What can hang from each mark
Z220: Z543
Z599: Z41
Z538: Z220
Z211: Z220 Z690
Z543: Z220 Z462
Z41: Z78 Z220 Z458 Z462 Z599
Z462: Z543
Z557: Z41
Z458: Z351
Z78: Z211
Z351: Z157 Z220 Z458

Every row comes from one small tree of marks. Brackets hold a mark, then the marks that hang from it, in the order of their numbers. Every link used is in the known rows. Which tree was each row made from?
In the rows, 128 means zero.
Known rows
(Z557 (Z41 Z220 Z458)): [ 96 134 118  86  98 186  96 142 103 179 126 122 118 123 145 136 143 147
 111 108 134 102 127 100 139 120]
(Z78 (Z211 (Z220 (Z543 Z462)) Z690)): [109 123 112  73  48 184  97  99  50 185 125 113 135 126 107  99 161 196
  97 106 136  77 107  45 135 105]
(Z599 (Z41 (Z78 (Z211 Z220 Z690)) Z458 Z462)): [ 93 102 109  97  88 173 123 104 108 183 139 122 157 118 122 109 172 130
  94  99 138 129 115  84 115 115]
(Z557 (Z41 (Z78 Z211) Z220 (Z462 Z543) Z599)): [ 97 121 126 100 125 207 126  93 108 166 120 150  96 120 128 119 109 140
  98  92 134  87 138 103 124 155]
(Z351 (Z220 Z543)): [119 133 138  83  90 166  50 124  52 147 137 129 158 119 143 120 159 212
 126 109 149  84  90  62 143 134]
(Z557 (Z41 Z78 Z458 (Z462 Z543) Z599)): [101 135 145  92 127 189 115 143 120 164 126 147 105 110 138 139 107 120
 106  94 136  86 129 119 140 145]
(Z557 (Z41 Z220 (Z458 Z351))): [108 147 133  68 106 189  85 144  95 179 134 129 126 119 145 134 146 145
 118 107 130 100 120  99 136 121]
(Z458 (Z351 (Z220 Z543))): [137 155 156  60  99 172  36 124  50 151 151 135 169 115 142 116 166 200
 136 110 142  86  82  62 141 137]
(Z557 (Z41 (Z78 Z211) Z458 (Z462 (Z543 Z220)) Z599)): [ 97 121 144  94 116 200 109 134 108 171 121 147  91 116 132 128 104 121
  96  89 131  93 133 129 134 142]
(Z211 Z220 Z690): [110 127 105  82  60 168 103  98  80 195 135 111 160 115 115 106 181 169
 107  96 139  80  98  47 151  96]
(Z41 Z78 Z220 Z458): [ 88 105 137  97 116 190 114 119 113 170 111 124 134 111 158 114 151 128
 113 108 151 136  95  94 136 131]
(Z557 (Z41 Z458)): [105 149 118  94  90 175  78 152  97 182 133 124 129 121 141 139 141 148
 113 109 130  83 118  95 150 114]
(Z41 Z458): [111 135 133  92  78 175  76 152  95 168 133 111 148 124 142 129 156 158
 109 116 139 116 106  88 149 111]
(Z599 (Z41 (Z78 Z211) (Z458 Z351))): [105 130 131  94  92 177  86 111 101 163 145 127 182 117 137 108 174 133
 108 115 128 126  94  78 119 129]
(Z462 Z543): [118 140 154  95  67 180  86 128  88 157 112 115 143 128 134 133 156 178
 107 117 115  86 109  75 145 146]
(Z557 Z41): [110 154 110 103  87 169  74 126  94 178 135 124 136 126 135 131 148 162
 116 108 127  67 116  82 154 126]
(Z41 (Z78 (Z211 Z690)) (Z220 Z543) Z458 Z462 Z599): [ 80  94 124  74 126 206 131  98  88 153 121 147  94 121 131  99 114 144
  99  97 163 135 126 102 110 132]
(Z599 (Z41 (Z220 Z543) Z458)): [ 89 116 123  73  80 163 105 140 102 141 130 112 154 127 141 126 178 162
 116 125 133 136 119  85 113 132]
(Z599 (Z41 Z78 Z220 (Z462 Z543))): [ 92 103 138 100 103 174 135 100 124 151 119 122 143 124 136 122 173 140
 105 104 126 131 123  96 114 167]
(Z557 (Z41 Z78 Z220 Z462 Z599)): [ 94 126 114 101 136 185 121 101 121 163 136 145 105 118 137 118 122 132
 114  89 150  92 132 108 139 149]
(Z543 Z220 Z462): [110 127 174  92  55 162  82 153  88 157 125  86 105 137 131 116 172 163
 103  87 127 106 115 115 166 144]
(Z351 Z157 (Z220 (Z543 Z462)) Z458): [137 161 173  76 104 140  14 137  11 120 115 117 165 104 145 113 147 182
 121 135 151  99 107  63 130 172]
(Z351 (Z220 Z543) Z458): [125 141 138  87 104 151  27 124  29 133 124 123 166 113 142 112 158 200
 122 122 155  99  94  62 135 145]
(Z538 Z220): [128 146 135 127  78 173  54 122  77 156 159  97 173 130 129 120 167 191
 131 104 144  93 102  83 156 121]
(Z599 (Z41 (Z78 (Z211 Z690)) (Z462 Z543))): [ 95 115 127 111  82 176 114  83  99 168 127 124 151 130 120 112 171 149
  90 102 117 111 120  81 116 149]

Write each row's tree
[124 173 168  53 112 175  58 163  68 144 150 141 132 107 141 133 119 151
 124 107 141  74 122  95 138 140] -> (Z557 (Z41 (Z458 (Z351 Z157 (Z220 (Z543 Z462)))) Z599))
[ 83 120 131  81 110 193 110 132  86 176 107 134  98 115 145 122 122 144
 108 109 137  95 118  96 129 138] -> (Z557 (Z41 (Z78 Z211) (Z220 (Z543 Z462)) Z458))
[107 143 145  70 151 189 101 127 109 161 137 153 116 105 146 124 114 105
 121 100 149 108 130 115 128 149] -> (Z557 (Z41 Z78 Z220 (Z458 (Z351 Z157)) Z462 Z599))
[101 128 137  76 138 191 105 133 110 185 128 142 108 111 148 131 135 119
 119  96 140 110 120 117 132 138] -> (Z557 (Z41 Z78 Z220 (Z458 Z351) Z462))
[135 160 153  80 112 141   4 121  14 123 116 130 181 101 149 111 148 183
 128 143 153 100 100  54 127 165] -> (Z351 Z157 (Z220 Z543) Z458)
[118 141 184  65 129 186  81 143  81 135 148 145 147  98 148 111 127 142
 126  93 160 103  83  92 142 143] -> (Z41 Z78 (Z458 (Z351 (Z220 (Z543 Z462)))) Z599)
[ 94 118 122  89  78 169 107 131 116 152 137 105 161 129 140 124 185 150
 106 115 130 141 122  90 119 126] -> (Z599 (Z41 Z220 Z458))
[131 153 175  73  89 156  36 137  36 133 127 123 157 110 146 122 150 194
 125 122 146  86 103  62 138 160] -> (Z351 Z157 (Z220 (Z543 Z462)))
[101  99 133  92  90 183 129 121 114 170 124 126 153 113 126 124 160 132
  95 108 128 128 118  91 111 134] -> (Z599 (Z41 (Z78 (Z211 Z220)) Z458 (Z462 Z543)))
[106 122 144  87  76 168 109 152 114 152 134 110 150 131 130 143 170 150
  99 112 119 130 136 105 117 138] -> (Z599 (Z41 Z458 (Z462 Z543)))
[ 84 126 131  79 118 197 116 129  95 156 119 142  95 114 140 117 106 139
 107 103 146  91 124  99 128 140] -> (Z557 (Z41 (Z78 Z211) (Z220 (Z543 Z462)) Z458 Z599))
[115 143 156  82 126 185  86 128 108 148 147 145 157 103 146 107 133 119
 123 103 153 110  84  93 147 131] -> (Z41 Z78 (Z458 Z351) Z599)
[ 99 119 117 114  99 154 108 104 121 155 141 120 162 124 132 116 177 138
 111 104 135 118 112  88 129 148] -> (Z599 (Z41 Z78 Z462))
[ 80 103 116  89  96 178 112 107 100 151 119 126 154 120 143 108 165 148
 109 123 137 136 106  79 106 137] -> (Z599 (Z41 (Z78 Z211) (Z220 Z543) Z458))
[ 80 107 144  80  95 164 125 136 111 140 119 114 143 116 147 120 169 138
 114 115 137 136 110  92 119 149] -> (Z599 (Z41 Z78 (Z220 (Z543 Z462)) Z458))
[ 98 132 111 121  96 191  93  61  87 163 141 140 150 121 123  82 135 151
  98  96 146  86  93  64 144 127] -> (Z41 (Z78 (Z211 Z690)) Z599)
[ 85 128 112  90 119 172 101 110  94 168 110 139 118 111 150 121 136 151
 129 112 138  79 106  82 139 148] -> (Z557 (Z41 Z78 (Z220 Z543)))
[ 90 117 139  69  74 163 114 151 101 137 128 102 141 130 139 129 177 162
 110 118 132 136 127  92 116 138] -> (Z599 (Z41 (Z220 (Z543 Z462)) Z458))
[ 84 102 106 110  94 178 123  69 105 169 135 121 145 132 124  98 178 147
  94  98 132 133 124  83 111 141] -> (Z599 (Z41 (Z78 (Z211 Z690)) Z220 Z462))
[127 153 165  63 118 196  83 157  91 160 150 146 118 115 133 146 119 151
 111  89 132  83 135 116 134 137] -> (Z557 (Z41 (Z458 (Z351 Z220)) (Z462 Z543) Z599))
[142 162 153 101 109 148   5 111  28 138 128 122 191 104 147 107 158 169
 116 131 151 107 103  60 135 155] -> (Z351 Z157 Z220 Z458)
[ 95 117 125 107 123 188 117  81 117 142 130 136 140 116 143  94 140 141
 117  99 158 112  99  82 143 149] -> (Z41 Z78 Z220 Z599)
[ 95 113 114 112 114 206 112  62 102 150 130 140 137 121 134  83 132 150
 103 101 155 112 104  74 131 139] -> (Z41 (Z78 Z211) Z220 Z599)
[111 123  93  93  50 190  90  78  64 200 135 117 157 126 108  94 169 184
  92 102 135  84 104  43 138  92] -> (Z78 (Z211 Z220 Z690))
[ 96 116 143  96 107 195 102 138 100 190 107 139  92 117 138 133 120 127
  96  96 122  96 126 125 134 141] -> (Z557 (Z41 (Z78 Z211) Z458 (Z462 (Z543 Z220))))
